Each row was made from one walk, in order. Every step used is in the known rows, and no mark comes twice. Write each row's walk.
Known rows:
roko/pufeg/sagi/mitok: [ 17  -2   3 -13  29 -12  23 -17  10  11   5  17   0  -5  16  -9 -13 -10
  -8  34 -20 -28   5 -20  -9  10  18 -15  -7 -28  -4 -44   2   9 -27 -55
 -24   4  -3  21   9   0 -15   1   5  -7 -14  10 -35   7 -14   4  12  20
   5  -2  10  11]
pufeg/roko/ralob: [-27  18   0  27   2   1   2  -3 -19 -26  -8  -9  20  15   9 -13  13  19
  31  28  20  54   5  18  -1  20  -8  17  -5  15   6  -5  -3  15 -17  44
   7  17  -1 -27   6   4   3   8  18   2 -25   4  39  -4   4   8  -9  25
  18  -5 -58   9]
pufeg/sagi/mitok: [ 14 -30   0   6 -23  -8 -21  -5  18  -2   4  23  -2 -12   8  11 -28  11
   9  32 -22  -2  16 -17  -5   1  -2 -20   6  13   9 -22  -6  25  -6  -9
 -10   2  -1  -2  11 -46  -9   2 -16  -8 -29  -7 -24  11   0 -39  -6  15
  22  19  -3  14]
ralob/roko/pufeg/guzel/manos: [  1   5  23  -8  23 -10 -27  -9  18  -5  17  -7  18  27 -24 -12  11  -8
   4  13  19 -14 -23  15   7  -2 -10  18 -14 -11  17  17  -7  -7 -38 -14
  -8  15  -3 -25  15  22   5   2  16  29   6  20   2 -29  -3  19 -16  13
 -17  -5 -41  10]
mitok/sagi/pufeg: [ 10   7   4 -28   1   3  24  -4   2  -7  -4  17 -14 -18  14   9  -4  -5
  -2  25 -20  29  13 -22   2  15  -1  -9  19   8   4  -3  -1  16   9  15
   4 -13 -15  23  -5  -9   7   8 -10 -18   3  -8 -14  18  -7  16  11  -6
  -6 -10  67  -8]
pufeg/guzel/manos/sagi: [-11 -15   6   3  -8  16 -64   3  -4  -5  15 -34  -1  -1 -25  13   0   8
  26 -37   3   1 -16  13  -5 -37 -15  19 -14   4 -18  46 -21 -55  57  46
  16   6  -1 -25  12 -15  14  -5   3   9  53   7  23  13  34 -25  -8  -9
  16  19 -18   6]
pufeg/guzel/manos/sagi/mitok: [-11 -20  -3   0 -10  14 -63   6   6  -1  13 -26  -5  -2 -26  12  -4   8
  25 -32  -2  -6 -15   8  -1 -40  -2  12 -12   2 -18  45 -11 -38  46  58
   5   6   1 -26   0 -19  10  -5  -4  12  46   4  20  16  30 -30 -11 -11
  15  21 -16   6]
roko/ralob/sagi: [  2  15  -9  21  -3  24  20   7 -28  -9  -4  -4 -16   6  19  -4  22   7
 -13  13   7   6   6  32 -13  -1  10 -14 -13  23   3 -19 -12 -18  34 -14
  -1   5   7  -6  -6   8  -2  12  21  19 -18 -18  34 -10 -13  -3   0  12
   3  -3  17   8]
sagi/pufeg: [  4  27 -24 -24  21  10 -63  -6  12   6   3  -5  19 -13  12   8  -1 -13
 -23  23 -32  26   1  -4   2  -6  10  -3   9 -32   4   9  -3  15 -16  46
  12 -10   1 -11 -11   3  -5 -10   3 -15   1   0  14   0  -7  27  19  -6
   7 -15   8  -2]
ralob/sagi/pufeg/guzel: [  3   1   6 -46 -16  -9 -40   3 -20  -8  13  -4  -8   2  11   5  23   5
 -45 -34 -10 -12  -3  -7   0 -13 -11 -14  -7  17 -16  18  12 -21  42  55
  14 -12  -5   2   3 -20 -27   4   6   3   5  -9  18  -2 -15  12   2 -14
  -1   7   7 -15]
mitok/sagi: [  4  -6  23  -4  -9   9  23  -7   3 -10  -4  24 -22 -14  10  12  -7   2
  17  29   0  34  20 -10  -5  13 -25  -6  17  25  20   0 -22   8  13   1
   5  -5 -12  15   6 -17  17  15  -2  -2   0  -9 -15  16  11 -13  -3   4
  -8  -1  39   1]
manos/sagi/pufeg: [ -1   5  -3   3  -8  16  -4   8  -2   7  -1   1 -16   4  20   2   2  -5
   8  32   3 -14  10  -4   0   0  -6 -10   6  -3  -7  -1   5   4  27 -41
  -1   3   3  20  16  13  -8 -18 -19 -29  28   4   7   7   9 -22  40 -18
  -2  -5   0  -7]
roko/ralob: [ -2  27 -24  39  16  38  -4  -1 -14 -12  -7  -8   6   1  16   0   8  -1
  11  46  -5  30   5  38 -14  -6  17  -3  -7  -5  14 -21 -30 -10  10   4
  -3   6   8 -23 -10  18  11   7  24  13  -3 -11  33  -2  -1  -3  10  20
  13 -13   6  19]
rovo/mitok/sagi/pufeg/roko/ralob: [  8 -11 -12  14   1 -23  90  -6   3  11 -32  19  19   3   3 -15  -7   2
  -9 -49 -16  -4   6 -23   8   3  12   1  24   3  -8 -26  24  15 -45  -1
 -15 -15   0  27 -26   1   6   0 -20 -11  14  -8 -51  23  -2 -13  -4 -13
 -11  -3  17 -16]
ralob/roko/pufeg/sagi/manos: [  9  -8  22 -13  11 -19  -4  -7   9  -3  11  12   3  15 -10  -9  -6 -10
   3  31  21 -24  -7   5   4  16 -13  10  -6  -3  18 -11   1   4 -57 -65
 -15  22  -3  -5  24   9   0   2  14  19 -25  20 -21 -31 -10  18  -5  17
 -19   0 -20   5]
mitok/rovo: [-14   7  10   8 -37  10 -36   2   8  -6  41  11  29  -2   2  23 -23   2
  -9  20  26   5  -3   6 -11 -13 -25   6   1 -16  37  13 -38   0   4  39
   2 -22  15 -13  14   4  -4  10  24 -18  -7 -12 -30  18  13  17 -17  11
  10 -22 -33   8]
guzel/manos/sagi: [ -7 -17  10  28   1  16 -32  12  20  24  -3 -26 -30 -22 -38  15  -8  -8
  25 -30  18 -10   0  11  -1  -5 -11  10  -4  -9   4  38 -24 -15  39 -50
  25   7   5  -7  -1   6  24 -12 -18   5   2  10  24 -21  30 -31  -9 -19
   0  21  -5   7]
roko/ralob/sagi/mitok/rovo: [  2   7 -15  20 -20  20  20  13 -18  -6   9   9 -17   6  13   1   7   9
 -19  14   8 -13  -2  21  -9  -9  29 -22 -14  15   3 -22  -2   1  29   8
 -21  -7  13  -6 -22   3 -15  12  11  14 -29 -26  14   3 -20   3 -12  10
   3  -8  18   8]
rovo/mitok/sagi: [ 10 -24   4  21  -7 -13  60  -8  17  17 -31  29  10  -4  -2   1 -18  -1
  -7 -46  -6 -10  15 -16   1  -9 -17  -1  31   6  13 -15  -1   4 -42 -13
  -9 -18   4  23 -12  -7  16   3 -14  -2  21  -9 -67  22  15 -39 -12  -8
 -17  10   5  -8]

Write each row's walk:
[-12  -9   3  12   2   2 -19  13  16  22  -4 -34 -19 -17 -36  10  -4  -5
  23 -39  10  -7  -5  -1   8   4   3  14  -5 -13 -14  37   3  -1  25 -31
  26   4   1  -2  -7   7  18 -18 -24  -5   1  14  27 -18  19  -6  -1 -27
   2  16  -6  -2] -> guzel/manos/sagi/pufeg/roko
[  3 -32 -11   7  -3 -12  41   3   4  22 -30  26  -5 -21 -13   2 -31  -6
  -1 -58  -2 -16  13 -16   1 -12 -10   8  30   2  -1 -10  11 -13 -50  -7
 -13  -7   4  27 -21 -13  22   4  -6  -1  13  -5 -65  24  21 -24 -14 -16
 -17  14  30 -11] -> rovo/mitok/sagi/manos
[-12   3   6   2 -16   1   7   9  -8  -2  -3  -2  -5  11  18  -7   6   4
  21  22  16  -1  10 -10   7  12 -12   0   6   6 -13   0  19  15  14 -27
   3   8  -1  16  21  10 -11 -17 -18 -32  14  10  12   3  10 -15  35 -17
   1  -5 -26 -11] -> manos/sagi/pufeg/roko
[ 14  -3  33  -2  10 -21  10 -13  20  -8  11  14  13  27  -4 -13   2  -6
   1  43  18 -20  -6   4   4  20 -20   2  -7   0  28 -18  -6  17 -50 -73
 -12  15  -4  -5  30  14  -4   2   7  17 -18  18 -20 -32 -13   9  -7  24
 -16  -7 -34  10] -> ralob/roko/pufeg/sagi
[ -7  -4 -10  20   4  11  -3  16   6  18  -6 -37 -21 -15 -31   7   0  -5
  26 -34   8  -4  -8   5   6   7  16  12 -10 -12 -17  27   2  -4  33 -39
  21   9   2  -4 -11  15  16 -17 -20  -2  -1  11  38 -19  11  -2   0 -23
   6  11   7   0] -> guzel/manos/sagi/pufeg/roko/ralob
[ -1  -8  25  -5  -3 -11   0   1  22  -2  28   4   7  35 -21 -10  -1  -5
   4   5  30 -42 -29   3   9  -5   0  10 -17  -7  12  12   9   6 -30 -29
 -27   8   4 -12  12  22  -9  -1   1  15   9  14 -17 -11  -7  16 -19   7
 -20  -8 -40   6] -> ralob/roko/pufeg/guzel/manos/sagi/mitok/rovo
[-26   4   0   6  -5 -10   1   9 -38 -23  -5  -7  -8   5   4 -13  15  22
  19  -2  29  29   4  13   1  18  -7  14 -11  30 -11  -1  15  -4  -3  34
   8  21  -3 -17   1  -9  -5  11  22  11 -36   2  40  -6  -5  17 -16  15
   8   7 -39   0] -> pufeg/roko/ralob/sagi/manos
[  6  24 -22   9   1  19  16   8 -29  -6  -2  -7 -11   2  22  -5  23   2
 -26  10  -9   1   1  22  -6   2  27 -15 -13   9  -8 -20   0 -11  38  -2
  -1  -2   5  -2 -15  12 -14   6  14  14 -12 -17  36  -9 -24  16  13   3
   2 -11  34   1] -> roko/ralob/sagi/pufeg
[  6  21 -23   0  -2  18  10   6 -38 -15   4 -14  -4   8  22  -6  26   4
 -24   0 -11  -1  -5  23  -9  -7  29 -14 -18  13 -17 -14   3 -25  46  25
  -2  -3   4  -8 -12   5 -13   7  16  12   4 -17  37   1 -24  15  11   3
   5  -9  32  -1] -> roko/ralob/sagi/pufeg/guzel
[  6 -16  -2   4  -2 -27  67  -8  11  13 -29  22  21  -2   1  -9 -13   1
 -11 -58 -13  -6   9 -28  10   2  -3   3  29   4  -3 -16  25  18 -51   9
 -11 -20  -2  29 -16  -6   7  -2 -22 -13  15  -4 -59  20   2 -15  -7 -13
 -15   4   6 -18] -> rovo/mitok/sagi/pufeg/roko
[ 10  -9  31  -4  -4 -23  16  -8  27  -4  23  23  15  30  -7 -10 -10  -5
  -3  43  21 -38 -14  -5   7  16  -6  -3  -8  -3  28 -19   4  31 -57 -52
 -26   6   2  -4  21  11 -15   4   1  12 -28  11 -39 -20 -22  17 -16  23
 -16 -11 -36   9] -> ralob/roko/pufeg/sagi/mitok/rovo
[ -2  -8  -4  14   4  13 -28  15  19  28  -4 -31 -23 -24 -36  14  -7 -14
  13 -33   3 -11  -4   3   5  -5   6   9  -3 -21  -9  35  -8  -7  33 -45
  26   1   4   0  -6  10  18 -19 -21  -3   5  10  21 -19  19 -10   2 -29
   1  13  19   1] -> guzel/manos/sagi/pufeg
[  0  16 -26 -31  17   6 -78  -3   5   0  13 -33  24 -14 -11  10   1  -9
 -13 -29 -36  13 -20  -3   2 -29  17  12  -5 -31 -21  35   2 -19  18  90
  18 -11  -2 -20 -13  -8   2  -8   3  -4  34   4  23  11   3  29   7 -15
  17  -2  15  -3] -> sagi/pufeg/guzel/manos
[  8   3   4 -37  -5   1  13  -7  -9 -19   7   9  -5  -8  16   7   0   2
   3  10 -24  29   3 -21   1   2   0  -5  12  16 -10   5   3  -4  28  52
   0 -11 -17  14   2 -22   4   9  -4 -15  29  -7  -8  33  -3  14  14  -9
  -1  -8  62 -11] -> mitok/sagi/pufeg/guzel
[-23   8   3  11  -8 -12  15   4 -20 -20  -7   3  -1  16   7 -17  17  24
  16   4  22  29   4   6   4  20   0   2  -9  30  -4  -7  15  23  -8  41
  -1  14  -1 -21  -2  -7 -15   9   7  10 -41  -5  36  -5  -9   2 -20  19
  10   3 -52   2] -> pufeg/roko/ralob/sagi/mitok
[ 16 -15 -10   4  -2 -19  61  -6  15  20 -30  25  15  -6   2  -3 -17  -6
 -19 -51 -21 -14   9 -24   6  -5   1  -3  31  -4  -1 -16  17  14 -41  -3
 -14 -21   1  32 -18  -3  10  -2 -21 -11  22  -8 -64  21   3 -21  -5 -17
 -15   2  24 -15] -> rovo/mitok/sagi/pufeg
[-12  33 -27  -6  17  -1 -20  -3 -11 -13  -4 -14  29   2  14 -11  11   2
  -1  23 -18  43  -4   0   7  15  23   7  -2 -16 -10  -1  20  24 -18  58
   9   4  -3 -15 -11   8 -12  -6   4 -14 -10   4  29   0 -15  38  17   6
  15 -17 -15  -6] -> sagi/pufeg/roko/ralob
[ 15   3  12  -9  30 -10  23 -21  -3   4   8   6   5  -5  17  -9  -4 -10
  -6  34 -11 -18   6 -12 -12  14   0  -6  -7 -25   2 -41 -13 -13 -17 -71
 -11   5  -5  23  25   6 -10   3  20 -10  -4  16 -28   2  -9  11  20  22
   7  -5   9  11] -> roko/pufeg/sagi
[  5   6   4 -34 -12  -9 -31   7  -9   4   6   4 -19  -5  11   5  16  -2
 -50 -25  -8 -10   7  -8   1   2 -13 -19  -1  10  -5   9  11   1  25  20
  18 -15  -2  10   2 -11 -24   2   2   0 -20  -9  17 -14 -18  15   5 -11
  -8   3  14 -13] -> ralob/sagi/pufeg
